What can hang from each mark
q331: q44
q44: q331 q884
q515: q761 q800
q800: q515 q884
q884: q44 q761
q931: q761
q761: q515 q884 q931

Every row comes from one small tree of marks. The marks that hang from a mark follow it in brackets, in the order of their numbers. Every link used is in the known rows. Which tree was each row made from?
Known rows
q44[q884]: [-2.08 -0.46 -2.73  0.10 -3.82  0.39  0.77 -0.27 -0.96 -2.18 -0.92  1.77
 -0.90 -3.34  0.01  2.60 -1.21  0.87 -0.62 -0.55]
q761[q884[q44]]: [-0.67 -2.87 -0.38  1.27  0.11 -0.62 -1.59  0.85 -0.21  2.64  0.83 -2.24
  0.40  2.59 -3.16  0.91  0.72  3.08  1.10  0.07]
q515[q761[q884] q800]: [-3.49 -1.98  5.09 -0.12 -0.38 -2.90 -4.07 -0.18  1.71  4.26 -0.14 -0.82
  0.19  4.89 -0.75  0.13 -0.46  1.38  1.04  1.92]
q884[q44[q331] q761[q931]]: [ 2.67 -1.34 -4.66  2.56 -1.10 -0.75  2.75  3.62  5.03 -2.35  1.23 -2.47
  0.89  1.59 -2.59 -2.43  0.40 -2.61  0.87 -0.66]
q800[q515]: [ 3.95  0.70 -1.53 -0.83  3.40 -1.46 -1.87 -0.16  1.59  2.84  0.12  2.31
 -2.34  2.46  1.05 -2.30 -0.37  0.82 -0.21  0.71]
q884[q44[q331] q761[q515 q931]]: [ 0.87 -1.25 -6.36  3.14 -0.40 -0.57  4.96  4.94  5.88 -2.00  0.27 -2.20
  1.57  3.35 -2.46 -3.90 -0.09 -3.36  0.69 -0.73]
q931[q761]: [-1.36 -2.57 -3.69 -0.83 -1.84  2.35  1.23  1.44  2.91  1.23 -0.05  1.11
  3.30  1.06 -0.31  1.11  1.20 -0.30  2.12 -0.36]
q44[q331 q884[q761[q515 q931]]]: [ 0.10 -3.09 -4.79  2.10 -4.17 -1.20  4.49  1.73  5.64 -3.55 -0.83  1.07
  0.27 -1.89 -0.77 -1.13 -2.64 -2.48 -1.00 -1.06]
q884[q44]: [-1.27 -0.11 -3.60  1.60 -1.34  0.26  1.05  2.42 -1.56  0.48 -1.14 -1.38
  0.39  0.99 -1.74  0.65  0.96  0.86  1.15 -0.18]
q931[q761[q884]]: [-1.27 -4.53 -2.18 -0.69 -1.08  1.79 -0.38  0.88  3.46  2.81  1.10  0.27
  3.37  2.39 -1.70  1.42  1.27  1.39  2.33 -0.23]
q761[q515]: [-2.54  0.20 -2.40  0.79  0.99  0.32  3.16  1.87  1.23  0.54 -1.36  0.35
  0.96  2.53  0.18 -2.00 -0.69 -1.04 -0.27 -0.08]
q800[q515 q884[q44[q331] q761]]: [ 6.00  1.22 -2.16  0.83  2.39 -3.22  0.27  2.39 -0.47 -1.24  0.88 -0.77
 -0.68  2.66  0.06 -1.14 -1.13 -0.24  0.14  1.30]
q44[q331 q884[q761[q931]]]: [ 1.37 -3.14 -3.56  1.74 -4.64 -1.35  2.95  0.77  5.07 -3.85 -0.18  0.90
 -0.14 -3.07 -0.88 -0.16 -2.30 -1.95 -0.92 -0.94]
q44[q331]: [ 1.43 -3.66 -0.40  1.92 -1.99 -2.05  1.97  0.51  2.69  0.64 -1.67 -0.26
  0.86 -0.35 -0.62 -0.99 -1.35 -0.97 -0.21 -0.16]
q884[q761[q931]]: [ 3.03  1.36 -0.79 -0.35  1.67  0.45  0.31  0.85  4.71 -3.16  3.48 -0.86
 -0.15  0.84 -0.39 -2.40  0.34 -2.73 -0.16 -0.33]
q44[q331 q884[q761]]: [ 2.15 -2.83 -2.08  2.29 -4.62 -2.13  2.17  0.16  2.58 -3.52  0.24  0.49
 -1.17 -3.03 -0.32 -0.31 -2.62 -1.72 -0.37 -0.72]
q931[q761[q515]]: [-3.20 -2.44 -5.32 -0.28 -1.11  2.50  3.47  2.73  3.67  1.54 -0.94  1.39
  3.91  2.79 -0.20 -0.32  0.72 -1.01  1.90 -0.43]
q515[q761]: [-0.96 -0.46  0.50  0.67 -0.18 -0.23 -1.48 -1.30  2.06  1.74 -2.33 -0.69
  1.00  2.33  0.49  2.78 -0.56 -1.13  2.79  1.76]
q331[q44[q884[q761]]]: [-0.46 -0.22 -2.51  0.96 -4.01 -0.64  0.35  1.07  2.59 -5.03  0.09  2.31
 -2.48 -2.10 -0.84 -2.16 -0.06 -2.14 -0.61 -1.83]
q800[q884[q44[q331] q761[q515]]]: [ 0.72  0.58 -1.83  2.00 -0.57 -1.65  3.70  3.43 -1.45 -3.95  0.14 -2.88
  2.15  1.55 -0.89  0.18 -1.05 -1.63  0.22  0.48]

Which tree is each row?
[ 0.91  2.15  1.17  0.57  1.95 -1.56  0.88  2.09  1.59 -2.00  3.55 -0.82
 -1.36  3.27  0.55 -5.54 -0.56 -2.76 -0.63 -0.15] => q884[q761[q515[q800]]]
[-4.13 -0.50  2.39  0.70 -2.57 -3.35 -0.63  2.21 -0.92  1.02 -2.66 -1.36
  2.01  3.33 -0.23  2.00 -0.97  0.05  0.79  2.23] => q515[q761 q800[q884[q44[q331]]]]
[ 0.98  2.48  0.87 -0.02  1.41 -0.77  2.01  1.55 -1.68 -4.45  1.70 -1.79
  1.44  0.99  0.66  0.27 -1.08 -1.73 -0.48  0.77] => q800[q884[q761[q515]]]
[-3.19 -5.70 -5.73  1.19 -1.76  1.47  2.98  3.51  4.45  3.63 -0.94 -0.29
  4.51  4.56 -2.65  0.01  0.80  0.76  2.61 -0.52] => q931[q761[q515 q884[q44[q331]]]]
[-5.58  0.23  0.36 -0.79 -2.00 -1.55 -0.19  2.91  1.68  0.47 -2.65 -0.71
  3.11  3.29 -0.80  2.73 -0.01  0.08  0.13  1.93] => q515[q761[q931] q800[q884[q44]]]
[-1.41  1.51 -4.60  1.31  0.54 -0.20  3.05  5.39  3.54 -2.02  1.94 -1.68
  0.60  4.16 -1.98 -4.52  0.87 -2.29 -0.21 -0.59] => q884[q44 q761[q515[q800] q931]]
[-0.03 -2.54 -2.25  2.36 -4.39 -2.72  3.41  1.72  2.89 -2.99 -0.10  0.96
 -0.99 -1.41 -0.20 -2.32 -2.98 -1.97 -1.21 -0.74] => q44[q331 q884[q761[q515[q800]]]]
[-3.09 -0.06  1.92 -0.01 -2.43 -3.12  0.83  3.53 -3.01 -0.66 -0.40 -0.70
  1.00  0.90 -0.73 -0.80 -0.46  1.28 -2.02  0.45] => q515[q800[q884[q44[q331]]]]
[-1.73 -0.41 -4.34  0.80 -3.71  0.01  1.93  2.14  4.69 -5.08 -0.59  2.69
 -1.51 -1.28 -1.14 -2.61 -0.08 -2.54 -1.06 -2.06] => q331[q44[q884[q761[q515 q931]]]]
[-1.46 -5.40 -3.68  0.90 -0.91  0.01  0.92  2.33  6.06  2.34 -0.71 -1.45
  2.91  2.38 -4.57  0.88  0.72  2.16  0.04 -0.48] => q761[q884[q44[q331]] q931]
[ 2.57  0.02 -2.72 -0.90  3.22 -0.89 -2.21 -0.48  5.53  3.85 -1.81  2.16
 -0.60  4.00  0.87 -0.15 -0.43 -0.20  1.24  1.67] => q800[q515[q761[q931]]]
[-4.07 -5.19 -6.06  1.73  0.10  0.28  4.10  4.24  7.28  2.91 -2.07 -1.24
  3.83  4.91 -4.33 -1.01 -0.02  1.06 -0.21 -0.66] => q761[q515 q884[q44[q331]] q931]
[-4.05 -2.02  3.27  0.66 -1.00 -2.82 -3.60  1.03  0.94  4.46 -0.68 -1.48
  0.43  5.39 -1.62  0.54  0.05  1.77  1.54  1.95] => q515[q761[q884[q44]] q800]
[-4.44 -2.47  2.93 -0.97 -0.39 -1.74 -3.05  0.74  5.24  3.83 -0.66 -0.28
  1.53  4.78 -1.45  0.53 -0.01  1.09  0.37  1.60] => q515[q761[q884 q931] q800]
[ 0.61 -0.48 -2.59  3.52 -0.74 -2.74  3.35  4.90  1.92 -1.20  1.26 -2.44
 -0.31  4.04 -1.65 -5.68 -0.49 -2.67  0.37 -0.40] => q884[q44[q331] q761[q515[q800]]]
[-6.03  0.45 -2.82 -1.49  0.29  0.11  4.44  4.64  4.03 -0.85 -1.61  1.21
  3.30  2.84 -0.65 -1.96 -0.39 -0.74 -3.02 -0.13] => q761[q515[q800[q884]] q931]
[-1.24  0.59 -4.42  0.22 -2.14  0.86  2.51  1.17  3.00 -4.23  0.82  1.31
 -0.48 -1.51 -0.21 -0.06 -1.28 -1.49 -0.86 -0.88] => q44[q884[q761[q515 q931]]]
[-5.12 -2.36 -0.62  1.45  0.54 -1.75  0.79  3.91  0.35  3.65  0.18 -1.37
  0.77  6.01 -2.90 -3.13  0.10  2.48 -0.56  0.00] => q761[q515[q800] q884[q44]]
[-5.09  1.05 -0.96  0.35 -0.15 -1.39  3.28  4.18 -1.58 -0.19 -1.29 -0.02
  1.51  3.26 -0.12 -2.25 -0.67 -0.06 -1.61  0.27] => q761[q515[q800[q884[q44]]]]
[-5.07 -2.49  1.09 -0.17 -1.05 -1.72 -2.62  1.85  4.47  4.03 -1.18 -0.92
  1.82  5.26 -2.36  0.87  0.47  1.46  0.85  1.55] => q515[q761[q884[q44] q931] q800]
[ 3.70 -0.84 -2.50  3.39 -0.99 -1.90  1.66  2.74  1.53 -1.94  1.79 -2.99
 -0.58  1.67 -1.87 -2.74 -0.01 -2.32  1.56 -0.30] => q884[q44[q331] q761]
[ 1.11  1.07 -4.22 -0.53  2.02 -1.18 -0.47  1.83  1.22  1.35 -3.10  0.27
  1.67  3.75 -0.08  3.39 -0.48  1.00  1.30  2.42] => q800[q515[q761[q931]] q884[q44]]
[-0.85 -0.47 -3.54  0.49 -3.98 -0.02  0.81  1.51  4.33 -5.20 -0.15  2.59
 -1.93 -2.16 -1.19 -1.97  0.14 -2.23 -0.95 -1.99] => q331[q44[q884[q761[q931]]]]
